Each row comes from the steps of one walk. Every step used is in the known rows, and no mark comes twice. Write the walk behind each row, first mark first.
In the rows, 128 means zero.
Known rows
Q Z: [100 116 126 164 127 157 159  83 121 138 149 131 150 129 119 107 127 108
 139 134 141  97 143 106 130 149 108  97 116 156 153 148 124 116 109 138
 121 143 105 120 119]
R Z E: [104 135 136 141 123 149 136 133 107 148 143 130 124 148 205  99 138 212
  98 166 168  96 142 151 133 125 142 191 127 153 156 148 143 131  66 156
 144 184 185 134 117]
N T G: [123 112 146 152  98 112 137 131 130 152 141 139 134 146 166 174 128  58
 145 130 149 113 122 108 122 128  89 134 112 114 139 155 123 128 145 125
 118 113 122 116 112]
G Y: [129  92 122 148 165 124 147 134 140 106 127 137 119 139 156 118 132 151
 126 145 136 144 118 148 116 144 126 159  88 179 153 141 147 120  70 152
 133 109 169 157 123]
Z G Y E: [120 108 118 115 153 117 139 123 152  99 128 125 102 127 181 129 126 194
 104 133 143 121 114 120 137 133 110 199 138 154 128 136 160 104  58 154
 151 161 143 105 119]
H T: [124 124 146 162 142 145 137 181 141 145 147 114 134 141 128 132 130 155
 132 150 133 108 125 160 146 132 156 135  91 172 165 161 114 111 107 135
 125 127 147 119 111]
N T: [115 103 163 156 103 130 128 126 130 156 150 134 159 146 165 147 128 103
 119 121 144  99 130 101 117 134 126 117 126 139 158 149 125 117 124 142
 118 137 136 139 108]
N T G Y B: [151 118 146 137 176  76 149 139 108 123 119 137 134 147 166 167 124  87
 111 132 142 141  89 130 122 120  75 144  88 126 129 153 155 126  98 128
 140 112 150 151 121]
N T G Z R: [118 153 127 146 104 118 131  98 123 111 108 160 158 120 137 150 130  78
 131 164 117  91 140 109 113 130  70 123  93 122 147 152 120 119 159 122
 149 115 107 162 116]
Z G: [110 102 142 118 123 144 131  69 140 135 127 134 122 115 165 154 126 180
 108 152 153  89 118 101 126 133 146 157 115 156 138 163 143 115  87 146
 141 163 123  81 113]
G Z: [115 140 134 139 127 145 149  78 133 131 137 136 149 102 155 129 135 132
 136 161 107  86 133 158 126 144  89 125 122 171 137 143 126 104 127 136
 149 118 137 166 111]
R Z G T N: [127  76 109 131  91 120 175  61 139 108 133 137 139 166 153 109 128 179
 125 178 154 125 103  41 118 131 188 155 136 152 163 158 147 103  72 155
 115 153 177 132 123]
H Z N T G: [136 123 142 150 109 100 116 125 139 173 132 138 115 150 167 165 126  80
 118 126 171 125 144 135 139 114 111  75 132 116 137 156 113 143 134 118
  97 109 136 112 116]
N T G Y: [139  92 123 145 150  84 138 147 141 115 137 142 123 153 165 164 129  67
 141 135 148 153 113 120 116 135  93 144  89 131 147 146 137 120 113 133
 115  92 148 145 122]
N T G Z: [125 142 133 138 111 109 134  93 131 141 140 143 141 118 161 170 131  52
 151 151 119  98 125 127 124 135  48 106 132 126 129 146 118 106 169 116
 132 100 115 156 108]
B Y: [123 127 132 130 119 152 146 100 153 151 146 127 129 165 175  96 129 171
 112 161 148  93 144 138 114 133 150 165 112 174 148 147 128 101  77 140
 139 136 137 162 111]
B Y G Z: [125 149 132  87 140 136 139  89 154  98 151 130 120 134 162 101 122 158
 117 153 116  98 132 144 123 136 111 147 133 153 132 151 128  86 115 117
 166 140 150 180 108]
Y B: [131 128 165 144 144 143 155 117 102 144 117 125 149 127 159 134 125 167
  99 136 131  94 103 145 132 125 105 150 108 156 131 157 148 134  84 137
 158 145 150 135 115]
R Z N T G: [135 140 133 143 126 113 128 119 123 165 136 141 130 171 184 157 131 141
 119 124 182 115 140 139 117 118 104 102 116 111 162 156 118 130 124 119
  93 135 147 127 109]
H T G Y: [143 117 113 150 182  93 141 190 148 112 137 129  99 149 139 146 129 111
 148 154 142 162 109 160 137 134 109 158  60 160 157 156 130 122  94 128
 123  88 160 130 124]
H T G Z: [130 160 119 141 141 120 136 140 137 135 145 128 123 116 131 154 132 101
 159 172 110 106 125 172 147 135  70 121  95 153 137 154 111 101 157 111
 139  97 127 140 110]
Z R: [106 125 141 159 109 159 141 115 127 110 102 149 150 127 135 109 131 169
 110 152 134  88 137 115 112 134 137 159  76 159 162 158 133 138  89 146
 151 143 140 140 120]
T N: [117  92 119 144  85 144 175 124 132 146 155 135 146 138 137 108 127 145
 137 158 124 125 128  96 134 140 136 114 125 177 151 160 147 137 100 148
 119 114 183 151 128]
Q Z H: [ 95 115 125 166 111 199 120  69 129 123 135 114 131 114 100 105 127  97
 108 123 149  68 153 107 125 144 112  81 123 163 161 153 130 108  95 133
 121 135 132 165 120]
Z R T N: [128  83 131 134  87 157 192 151 123 124 139 154 136 141 132  94 132 179
 129 184 134 101 144  93 124 139 145  62 123 167 172 161 143 149 128 140
 120 118 149 112 142]
Q Z N T G: [125 131 115 150 127 120 132  97 119 165 139 142 131 149 137 164 117  74
 129 121 160 126 142 104 126 130  80  57 132 110 153 160 115 126 141 110
  93 130  99 109 111]
Q Z N: [115 130 107 149 150 162 142  76 115 157 133 136 135 135 120 112 120 159
 103 132 153 117 148 139 126 140 121  65 129 160 165 157 118 121  86 129
 105 153 115 119 111]
Y G: [114 101 154 126 134 146 135 133 138  96 139 128 113 129 152 118 123 159
 125 118 133 111 113 126 137 135 140 156 117 137 140 164 137 134 100 130
 151 150 176 109 114]
N T G Z Q: [114 161 134 135 113 110 115  97 134 139 127 139 127 110 176 160 127  88
 152 141 129 102 132 111 108 126  67 125 178 112 128 144 140  88 138 109
 148 128 134 207 102]
G Z H T N: [119 130 113 138  96 165 137 145 141 131 164 113 133 112  89 109 123 117
 124 171 106  99 140 130 146 135 125  66 126 193 169 163 133  97 124 127
 119  98 193 209 121]
Y G Z H T: [118 145 144 128 146 167  94 155 153  89 148 104 103 102 100 123 121 131
 109 139 115  82 131 165 146 132 127 100 118 161 160 166 118  83 124 111
 147 126 174 179 108]

Which walk is each row?
[129  64 123 137  69 107 164  72 153 117 127 137 127 148 131 120 123 128
 124 179 140 131 108  35 141 129 198 123 151 155 138 159 145 114  80 152
 119 126 167 110 130] | H Z G T N
[142  83 103 122  90 122 174 103 156  92 146 129 121 180 131  78 114 141
 130 171 121 149 105  49 118 135 188 151 146 143 151 167 143  98  76 134
 133 138 193 168 120] | B Y G T N
[104 158 132 132 132 146 125  91 135 129 122 131 124  96 165 125 131 166
 139 154 120  94 131 138 110 136 104 143 176 154 134 142 144  86  96 128
 161 144 155 212 101] | G Z Q
[119 138 143 109 138 139 139  97 137  91 140 135 123 103 147 121 126 144
 133 142 105 103 117 146 133 140  93 129 133 145 130 153 129 106 129 123
 162 131 160 152 109] | Y G Z
[157 135 133 141 202  90 152 179 119 121 122 123 117 142 143 154 122 130
 116 150 137 148  87 169 143 121  93 156  61 150 137 162 145 124  85 123
 145 103 155 140 122] | H T G Y B
[133 131 131 129 115 177 124  95 135 117 130 126  95  92 136 144 138 105
 129 161 133  63 138 170 130 140  56  69 140 154 137 149 133 107 157 110
 132  92 118 148 122] | R T G Z H
[119 109 125 150  92 168 136 171 144 135 165 109 125 132  96 109 121 131
 120 159 125 110 138 117 147 130 154  79 117 186 175 171 136 117 103 132
 109 108 200 179 123] | Z H T N
[151 142 114 113 156 142 148  97 124 153 126 145  97 112 158 152 130 175
 127 171 140 110 134 200 133 135  70  46 150 147 142 154 119 123 146 108
 118 109 108 101 114] | R T G Z N
[135 120 125 142 122 115 121 117 126 170 130 142 120 148 167 176 122 105
 121 128 159 128 130 132 123 121  98  93 125 116 146 163 123 133 132 118
 103 123 132 113 106] | Z N T G
[145 104 126 136 158  67 122 144 145 135 127 146 104 156 165 154 125  86
 116 129 168 162 135 144 131 118 112  88 108 133 145 145 129 131  98 126
  97  88 157 144 126] | H Z N T G Y
[122  94 132 109 180 111 142  97 141  98 127 140 119 148 191 124 136 220
 104 152 184 117 114 117 111 132 145 179  83 167 163 145 155 105  49 157
 129 152 164 131 124] | R Z G Y
[128  98 178 141 108 150 157 157 136 121 120 147 117 133 148 102 143 169
 116 165 162  67 155 139 136 129 154  72 109 157 160 143 124 147 125 135
 128 122 115  82 139] | H Z R T
[131 113 120 142 132  92 142 166 144 109 144 127 114 148 185 148 129  96
 138 115 134 140 123 122 135 131  60 176 136 122 126 132 145 114 105 135
 129 123 145 131 119] | N T G Y E
[133  69 111 139  85 126 173 116 143  80 137 132 125 152 119 100 118 125
 141 154 112 160  93  52 126 138 177 142 146 137 148 172 146 122  91 139
 128 131 200 145 121] | Y G T N
[128 119 145 144 124 134 118 115 126 170 134 137 144 152 162 151 122 144
  93 122 153 118 139 135 114 125 135  74 141 139 166 157 120 118 110 135
 103 150 146 134 103] | Z N T
[107 115 160 164  94 142 135 127 139 112 102 146 143 128 137  99 136 142
 112 145 146  84 157 123 133 124 158 133  87 160 151 150 124 148  92 145
 140 129 146 140 132] | H Z R
[ 95 128 121 170 116 164 154  88 116 106 112 151 163 129  99  95 127 129
 117 144 139  86 154  87 115 144 121 111  84 150 171 155 126 128 106 141
 137 150 104 138 125] | Q Z R
[120 144 129 130 103 155 148 125 157 143 152 110 120 160 193  87 129 191
 112 141 136  87 147 138 135 129 114 198 157 160 128 134 138  93  77 144
 155 161 138 147 112] | B Y E
[119 152 138 154 137 172 103 140 147 123 144 105 123 101 105 128 130 123
 111 155 119  74 139 180 140 133 120  98 108 183 164 155 117  82 123 123
 135 111 161 190 107] | G Z H T
[136 110  96 138 177  91 136 113 128 127 137 149 120 156 137 151 117  67
 126 125 162 164 131 115 117 135  84  78  99 126 161 150 130 113 107 121
  90 107 122 139 121] | Q Z N T G Y
[108 113 154 115 133 143 140  73 132 127 131 136 133 142 189 130 137 229
 105 147 186  72 125 106 121 125 150 174 103 156 154 153 140 112  82 151
 131 175 148  96 116] | R Z G
[116  74  92 144  90 130 180  38 134 110 134 141 143 146 103 113 115 113
 133 180 131 138 107   4 124 144 171 108 150 147 153 163 142  99  91 147
 114 147 126 114 125] | Q Z G T N
[148 120 133 137 185  96 157 132 108 117 109 134 119 138 162 151 125 129
 114 143 139 144  89 152 129 125  76 169  82 147 123 155 159 136  77 131
 150 106 156 151 127] | T G Y B
[129  78 146 149 106 114 132  56 158 113 105 131 114 139 149 136 130 131
 115 164 156 109 108  67 135 125 200 170 136 140 131 149 130 101  72 152
 134 150 127  85 117] | H Z G T
[142 116 145 139 191 111 158 128 110 115 113 130 137 136 161 129 127 160
  95 140 134 133  90 153 125 130 110 160  89 169 138 152 159 124  55 145
 153 126 163 163 122] | G Y B
[104 126 164 147 111 134 120 125 146 140 120 124 110 119 166 114 133 153
 130 131 159  92 148 124 130 121 157 138 169 148 133 139 143 119  70 135
 144 141 176 171 116] | H Z Q
[129 140 138 129 131 128 116  87 125 163 135 144 150 129 159 153 122 125
  94 137 131 107 137 144 113 131 106  54 152 143 159 149 113  99 133 125
 114 134 129 162 100] | G Z N T
[128 116 130 113 203 108 160  72 108 110 116 136 135 126 138 136 114 149
  80 142 152 121  94  90 126 131 105 135  99 154 137 155 161 106  55 140
 150 157 112 115 126] | Q Z G Y B
[160 120 140 125 187 105 172 160 104  94  95 151 113 134 150 136 130 153
 106 162 147 125  99 150 121 126  80 127  77 138 140 157 155 141  96 123
 153 113 125 123 139] | Z R T G Y B
[125 134 128 159 123 155 108 167 145 134 139 110  98 123 116 153 129  96
 130 143 146  98 128 163 147 124 112 125  89 152 154 168 122 119 122 113
 126 103 155 132 115] | Z H T G
[108 146 134 123 130 149 133 105 130  63 106 152 137 102 124 107 124 162
 114 153 109  90 130 124 118 136 106 139 103 138 148 162 133 120 123 126
 174 140 147 164 115] | Y G Z R
[129 122 148 126 128 159 161 122 124 108 117 153 132 111 143 111 140 175
 123 182 125  68 140 153 117 144 106  72 113 160 161 145 125 115 150 127
 145 125  95 114 127] | G Z R T
[144 103 138 132 123 139 165 149 130 145 138 136  94 132 171 154 139 132
 157 159 155 102 124 156 135 137  89 104 119 135 136 154 128 140 150 118
 122 107 107  56 128] | R T G
[131 122 154 102 134 155 161 139 128  76 121 153 117 108 140 107 132 181
 121 168 124  79 132 143 122 140 108  79 122 138 158 155 129 121 152 118
 155 136 119 108 127] | Y G Z R T
[118 156 115 149 114 138 139  92 125  99  97 158 139 106 130 132 133 119
 135 172 114  93 137 134 119 135  69 142  81 141 138 153 126 125 139 124
 160 110 119 159 119] | T G Z R
[152 131 135 147 194 118 122 174 120 108 114 112 101 128 127 149 122 117
  99 142 142 129  95 170 139 118  90 145  72 158 141 166 151 117  76 119
 143 103 175 168 124] | Z H T G Y B
[117 119 129 150 133 137 128  91 118 167 146 139 156 152 135 138 116 109
  99 117 157 117 151 101 118 133 118  37 147 131 173 153 111 111 117 127
  92 155 108 132 108] | Q Z N T
